What can hang from each mark:
pino: mazeted suregi
gegidig: bosot
bukul: mazeted
gesup: mazeted
relad: bosot
suregi: pino
mazeted: bosot gesup mupil serol
serol: mazeted
bosot: gegidig mazeted

Every row comes from one small tree of marks. The marks that hang from a mark follow it in brackets, in alphabetical order. Every link used is in the known rows. Which tree was each row made from?
Known rows:
mazeted(gesup mupil): -0.916  0.509  -1.049  -0.566  -0.226  1.584  -0.504  -2.489  -0.273  1.559  2.611  -0.866  0.599  -1.248  -0.898  2.700  1.157  1.008  -1.122  -1.515  -1.717  -1.822
serol(mazeted(bosot(gegidig) gesup mupil)): -0.725  -0.161  2.453  -1.147  0.045  1.078  -0.120  -4.110  -0.851  3.166  2.969  -2.319  0.109  -1.987  -1.205  4.036  1.749  1.987  -1.522  -0.607  -4.575  0.569
gegidig(bosot(mazeted)): 1.025  0.304  -0.521  -0.123  0.330  0.534  4.610  -2.225  0.285  1.821  2.512  -1.938  0.202  -0.148  -0.476  2.717  2.815  3.165  -1.210  -0.217  -2.856  -0.590
serol(mazeted(bosot(gegidig) mupil)): -0.021  0.229  3.991  -0.942  -0.913  0.537  0.900  -3.642  0.296  3.359  3.212  -2.452  -1.265  -1.457  -0.722  3.626  2.889  2.675  -0.966  -0.947  -5.102  1.894
pino(mazeted(bosot(gegidig) gesup mupil)): 0.587  0.608  0.272  -0.290  0.639  1.648  -1.757  -4.719  -0.043  2.372  4.925  -3.050  1.336  -2.243  -1.947  3.240  1.840  1.585  -0.030  -1.662  -3.348  0.334
mazeted(gesup): -1.026  0.109  -0.828  -0.254  0.585  1.332  1.247  -1.411  -1.042  1.417  2.133  -1.614  1.557  -1.022  -0.603  2.707  1.547  1.446  -0.105  -1.208  -1.250  -1.150
pino(suregi): 0.111  0.677  0.463  1.128  0.251  1.749  2.263  -1.877  1.527  2.444  4.434  -0.439  -1.878  0.291  -0.299  2.655  2.435  1.931  1.073  -0.595  -0.723  1.114
gegidig(bosot(mazeted(gesup mupil serol))): 0.026  0.280  -3.100  -0.303  0.225  0.913  0.806  -4.560  0.421  2.022  2.818  -0.552  1.197  -2.106  -1.000  3.162  1.813  0.026  -3.436  -1.047  -3.560  -2.272
gegidig(bosot(mazeted(serol))): 0.702  0.215  -1.330  0.333  0.161  0.165  3.448  -2.834  0.822  2.116  2.318  -1.428  0.797  -1.332  -0.130  2.753  3.210  0.887  -2.063  -0.988  -3.561  -0.219
suregi(pino): -0.003  0.045  2.688  1.216  -0.607  0.892  2.521  -0.465  0.130  1.141  2.979  -2.702  -1.255  -0.799  0.819  3.350  2.587  2.276  -0.381  0.579  -1.397  0.215
suregi(pino(mazeted(gesup))): 0.759  0.115  0.600  2.348  0.931  1.983  2.520  -1.669  -0.681  -0.272  4.469  -4.199  0.299  -1.273  -0.173  2.998  1.700  2.567  -0.180  0.903  0.216  -1.653
suregi(pino(mazeted(bosot mupil))): 1.177  1.152  2.164  0.746  -1.655  1.440  0.522  -3.989  1.935  1.299  5.171  -4.188  -0.840  -1.156  0.081  3.738  2.518  2.504  -0.380  0.680  -2.013  -0.156
pino(mazeted(bosot serol)): 0.399  1.152  -0.401  0.472  -0.609  0.734  0.978  -3.650  1.218  2.046  3.908  -3.423  2.322  -2.037  -0.209  2.925  3.147  0.498  0.270  -1.939  -2.462  0.866
mazeted(bosot(gegidig) gesup serol): -1.140  -0.281  0.237  -0.980  0.795  0.445  -2.340  -3.663  -0.725  3.552  2.694  -1.547  2.489  -3.404  -0.826  4.151  2.399  -0.881  -0.583  -2.195  -4.547  2.087
bukul(mazeted(bosot mupil serol)): -0.621  1.160  -1.314  -0.244  -1.806  0.819  -2.397  -3.361  2.344  2.165  4.034  -1.797  1.333  -1.424  -0.263  2.783  2.728  -0.509  -2.876  -1.347  -4.611  0.807
bukul(mazeted(mupil serol)): -0.434  0.970  -1.731  1.398  -0.854  1.050  -1.072  -1.373  1.818  1.002  3.929  -1.287  0.153  -0.872  -0.289  1.669  2.618  -0.448  -3.206  -1.651  -3.531  -0.233
gegidig(bosot): 0.479  0.325  -0.676  -0.317  -0.745  0.390  2.362  -1.241  -0.568  2.074  1.574  -2.474  0.128  -0.507  0.172  2.630  2.389  2.553  -1.259  -1.625  -2.636  -0.676
mazeted(bosot gesup): -1.288  0.298  -0.585  -1.932  -0.244  1.064  -0.164  -3.391  -0.613  2.468  2.257  -2.151  2.777  -1.545  -0.526  3.883  1.641  1.382  0.047  -0.981  -2.329  -0.161
relad(bosot(gegidig mazeted(serol))): 0.475  -0.358  1.416  0.591  1.245  0.413  3.615  -2.255  0.227  4.466  3.542  -1.388  -0.252  -1.364  -1.248  1.408  5.104  0.238  0.036  -1.231  -5.681  3.107
bosot(gegidig mazeted): 0.637  -0.240  2.531  0.641  1.792  0.617  3.363  -1.558  0.320  2.248  3.743  -1.317  -0.394  -0.977  -1.319  2.560  3.486  2.265  0.506  -0.401  -3.546  1.952
relad(bosot(gegidig mazeted(gesup))): 0.179  -0.675  0.713  -0.285  2.303  1.233  3.645  -2.433  -1.255  3.868  3.658  -1.836  0.536  -0.619  -2.071  1.697  3.605  1.928  0.410  -0.260  -4.555  1.475
suregi(pino(mazeted(gesup mupil))): 0.745  0.569  0.379  1.994  0.141  2.239  0.854  -2.691  0.160  -0.141  5.040  -3.499  -0.680  -1.297  -0.463  2.932  1.336  2.137  -1.008  0.632  -0.237  -2.488
gesup(mazeted(bosot)): 0.748  0.927  -0.213  -2.269  -0.928  -0.453  1.710  -3.892  2.498  3.546  2.264  -2.919  1.112  0.131  -0.054  3.671  1.955  0.799  1.434  -0.236  -4.027  1.105
suregi(pino(mazeted(mupil))): 1.464  0.850  1.992  2.394  -0.857  1.752  1.952  -2.139  1.359  0.205  5.098  -3.579  -2.061  -0.929  0.058  2.613  2.501  2.656  -0.695  0.436  -0.907  -1.201
bukul(mazeted(bosot gesup mupil serol)): -1.234  0.774  -3.149  -0.587  -0.879  1.323  -3.492  -3.868  1.261  1.954  3.887  -1.524  2.628  -1.951  -0.719  3.210  1.628  -1.100  -3.380  -1.210  -4.119  -0.460

Which tree is each row?
1.283  1.345  0.030  0.934  0.116  2.026  2.174  -4.240  2.473  2.345  6.238  -2.623  -0.408  -0.010  -0.774  3.093  2.675  2.758  1.995  -0.268  -0.753  1.540
pino(mazeted(bosot) suregi)
0.568  0.696  -2.509  2.587  1.702  2.491  1.367  -3.302  0.959  1.369  6.036  -1.384  0.261  -1.291  -0.994  2.465  1.803  0.089  0.332  -1.151  0.284  -0.384
pino(mazeted(gesup serol) suregi)
1.722  1.499  -0.406  2.301  0.123  2.550  1.823  -3.398  2.700  1.561  6.599  -1.401  -2.653  0.227  -1.053  1.959  2.275  2.306  0.754  -0.741  -0.235  -0.141
pino(mazeted(mupil) suregi)
-0.837  -0.226  0.935  -1.507  0.872  0.817  -1.139  -3.152  -1.159  3.338  2.744  -2.116  2.034  -2.164  -1.232  4.006  1.988  1.220  0.297  -1.440  -3.924  1.638
mazeted(bosot(gegidig) gesup)
0.829  0.196  2.438  0.295  0.880  0.845  1.596  -2.550  1.140  2.425  4.249  -0.595  -1.411  -1.176  -1.615  2.472  3.319  1.792  -0.519  -0.654  -4.105  1.275
bosot(gegidig mazeted(mupil))
-0.906  0.083  -0.087  -1.263  -0.067  0.707  -4.028  -4.798  0.205  3.847  3.148  -0.798  1.681  -3.632  -1.085  4.064  2.115  -1.347  -1.567  -2.438  -5.161  1.294
mazeted(bosot(gegidig) gesup mupil serol)
-0.897  0.831  -2.199  -0.952  -0.759  1.695  -2.356  -3.360  0.697  1.475  4.041  -2.180  2.140  -0.597  -1.097  3.054  1.214  1.115  -2.430  -0.476  -3.464  -0.911
bukul(mazeted(bosot gesup mupil))
-0.025  0.510  2.326  -1.462  -0.943  0.525  -1.912  -3.618  0.979  3.759  3.338  -1.520  -0.215  -1.846  -1.006  3.533  2.851  1.160  -0.280  -1.903  -5.032  2.161
mazeted(bosot(gegidig) mupil)
0.759  0.660  1.530  1.648  -0.971  0.790  1.177  -3.443  1.452  1.527  4.635  -4.333  0.706  -2.335  0.781  3.858  3.257  0.849  -0.253  0.143  -2.112  0.971
suregi(pino(mazeted(bosot serol)))
-0.106  0.685  -0.032  0.453  -0.368  0.732  1.665  -3.281  2.222  2.069  3.445  -0.012  -0.040  -1.523  -0.648  2.461  3.114  -0.111  -1.490  -1.073  -3.062  -0.285
bosot(mazeted(mupil serol))
-0.843  -0.488  2.625  -0.938  0.935  0.868  1.619  -3.087  -1.855  2.992  2.628  -3.038  1.096  -1.791  -0.943  4.100  2.020  2.462  -0.504  -0.420  -3.977  1.350
serol(mazeted(bosot(gegidig) gesup))
0.080  -0.136  0.744  0.017  1.893  1.381  0.567  -3.249  0.102  2.093  4.088  -0.480  -0.012  -1.576  -2.149  2.832  2.135  1.271  -0.975  -0.498  -3.590  -0.055
bosot(gegidig mazeted(gesup mupil))
-0.184  -0.738  -0.221  0.295  2.187  0.940  2.429  -2.864  -0.913  4.199  3.530  -1.174  1.097  -1.865  -1.804  1.790  4.069  -0.299  -0.485  -0.947  -5.205  1.814
relad(bosot(gegidig mazeted(gesup serol)))
1.090  0.757  2.407  1.051  -0.769  1.136  2.260  -2.886  1.059  1.168  4.763  -4.894  0.135  -1.055  0.389  3.708  2.900  2.928  0.572  0.850  -1.440  0.692
suregi(pino(mazeted(bosot)))
0.646  1.080  -2.793  2.444  0.844  2.760  -0.472  -4.567  1.812  1.569  6.429  -0.692  -0.632  -1.611  -1.225  2.371  1.584  -0.255  -0.489  -1.320  -0.238  -1.101
pino(mazeted(gesup mupil serol) suregi)
1.030  0.620  0.509  -1.685  -0.804  -0.876  -2.281  -5.204  3.093  4.923  3.227  -1.552  -0.050  -2.064  -0.615  3.888  2.505  -1.997  -0.177  -1.642  -6.907  2.660
gesup(mazeted(bosot(gegidig) mupil serol))
-0.328  -0.176  0.044  0.431  1.690  1.049  -0.530  -3.779  0.321  2.517  4.013  0.108  0.490  -2.797  -1.783  2.916  2.411  -0.775  -1.755  -1.342  -4.177  0.278
bosot(gegidig mazeted(gesup mupil serol))
0.700  1.384  -1.739  0.252  0.055  2.829  -0.484  -5.983  2.153  2.290  6.458  -1.820  0.009  -0.769  -1.570  3.414  1.238  1.777  0.599  -0.317  -0.713  -0.546
pino(mazeted(bosot gesup mupil) suregi)
0.380  0.060  1.614  0.954  0.821  0.509  0.348  -3.098  1.543  2.709  4.154  -0.020  -0.815  -2.274  -1.313  2.629  3.624  -0.394  -1.354  -1.533  -4.772  1.667
bosot(gegidig mazeted(mupil serol))
0.503  0.674  0.507  -0.656  -0.519  1.218  4.210  -3.021  1.392  3.527  3.515  -1.240  -1.098  0.512  -1.245  1.149  3.942  2.172  -0.323  -0.194  -3.971  0.122
relad(bosot(mazeted(mupil)))
0.825  -0.233  2.444  1.219  1.138  1.435  0.207  -3.282  -0.752  1.584  5.252  -4.677  0.743  -2.343  -0.775  4.290  2.227  2.195  0.364  0.731  -2.534  1.207
suregi(pino(mazeted(bosot(gegidig) gesup)))
-0.375  0.425  1.596  -0.940  -0.982  0.156  -2.995  -4.167  1.352  4.068  3.263  -1.016  0.319  -3.101  -0.621  3.754  3.164  -0.765  -1.135  -2.663  -5.701  2.584
mazeted(bosot(gegidig) mupil serol)
-1.166  0.788  -0.853  -2.260  -1.080  1.331  -1.846  -4.586  0.205  2.696  2.691  -1.540  1.757  -1.634  -0.823  3.838  1.266  0.986  -0.844  -1.275  -2.852  -0.952
mazeted(bosot gesup mupil)
-0.451  0.836  2.444  -1.307  -2.008  0.785  2.069  -3.828  0.762  2.645  2.554  -2.671  -0.496  -0.656  -0.106  3.561  2.333  2.643  -1.246  -0.412  -3.428  -0.037
serol(mazeted(bosot mupil))
0.829  -0.321  2.322  0.263  1.399  0.767  4.822  -1.693  -0.111  4.278  3.758  -1.920  -0.944  -0.027  -1.588  1.299  4.770  2.444  0.845  -0.489  -5.112  2.676
relad(bosot(gegidig mazeted))
0.338  0.916  -2.378  0.999  0.827  2.272  0.128  -5.442  1.598  2.545  6.065  -1.962  1.481  -1.783  -0.966  3.642  1.883  0.096  0.619  -0.889  -0.900  0.720
pino(mazeted(bosot gesup serol) suregi)
-0.260  1.180  -0.580  -0.661  -1.673  1.157  -1.251  -2.740  1.915  1.801  4.121  -2.406  0.804  -0.178  -0.657  2.711  2.364  1.614  -2.059  -0.695  -4.008  0.343
bukul(mazeted(bosot mupil))
-0.356  0.246  -0.558  -0.665  0.424  1.470  -3.418  -3.176  0.098  2.232  4.632  -2.271  1.328  -1.301  -1.722  3.215  1.621  0.949  -2.237  -0.791  -5.030  1.008
bukul(mazeted(bosot(gegidig) gesup mupil))
0.526  1.238  -1.067  -2.124  -1.865  -0.585  -0.870  -5.405  3.784  4.126  2.682  -1.614  0.725  -1.160  0.012  3.777  1.951  -1.795  -0.418  -1.197  -5.131  0.769
gesup(mazeted(bosot mupil serol))
1.186  1.040  -0.962  3.082  0.785  1.951  2.400  -2.831  2.336  1.677  6.069  -1.615  -1.038  -0.849  -0.519  2.097  2.954  0.524  0.774  -1.303  -0.210  1.031
pino(mazeted(serol) suregi)
-0.072  -0.140  -2.940  -0.072  1.038  0.704  2.463  -3.473  -0.446  1.801  2.378  -1.290  2.157  -1.843  -0.671  3.244  2.106  0.559  -2.470  -0.692  -3.049  -1.411
gegidig(bosot(mazeted(gesup serol)))
0.272  0.612  1.029  -0.194  -0.485  0.937  -2.605  -2.465  1.380  2.547  4.726  -2.339  0.078  -0.929  -1.179  2.767  2.834  1.411  -1.771  -1.163  -5.640  2.201
bukul(mazeted(bosot(gegidig) mupil))
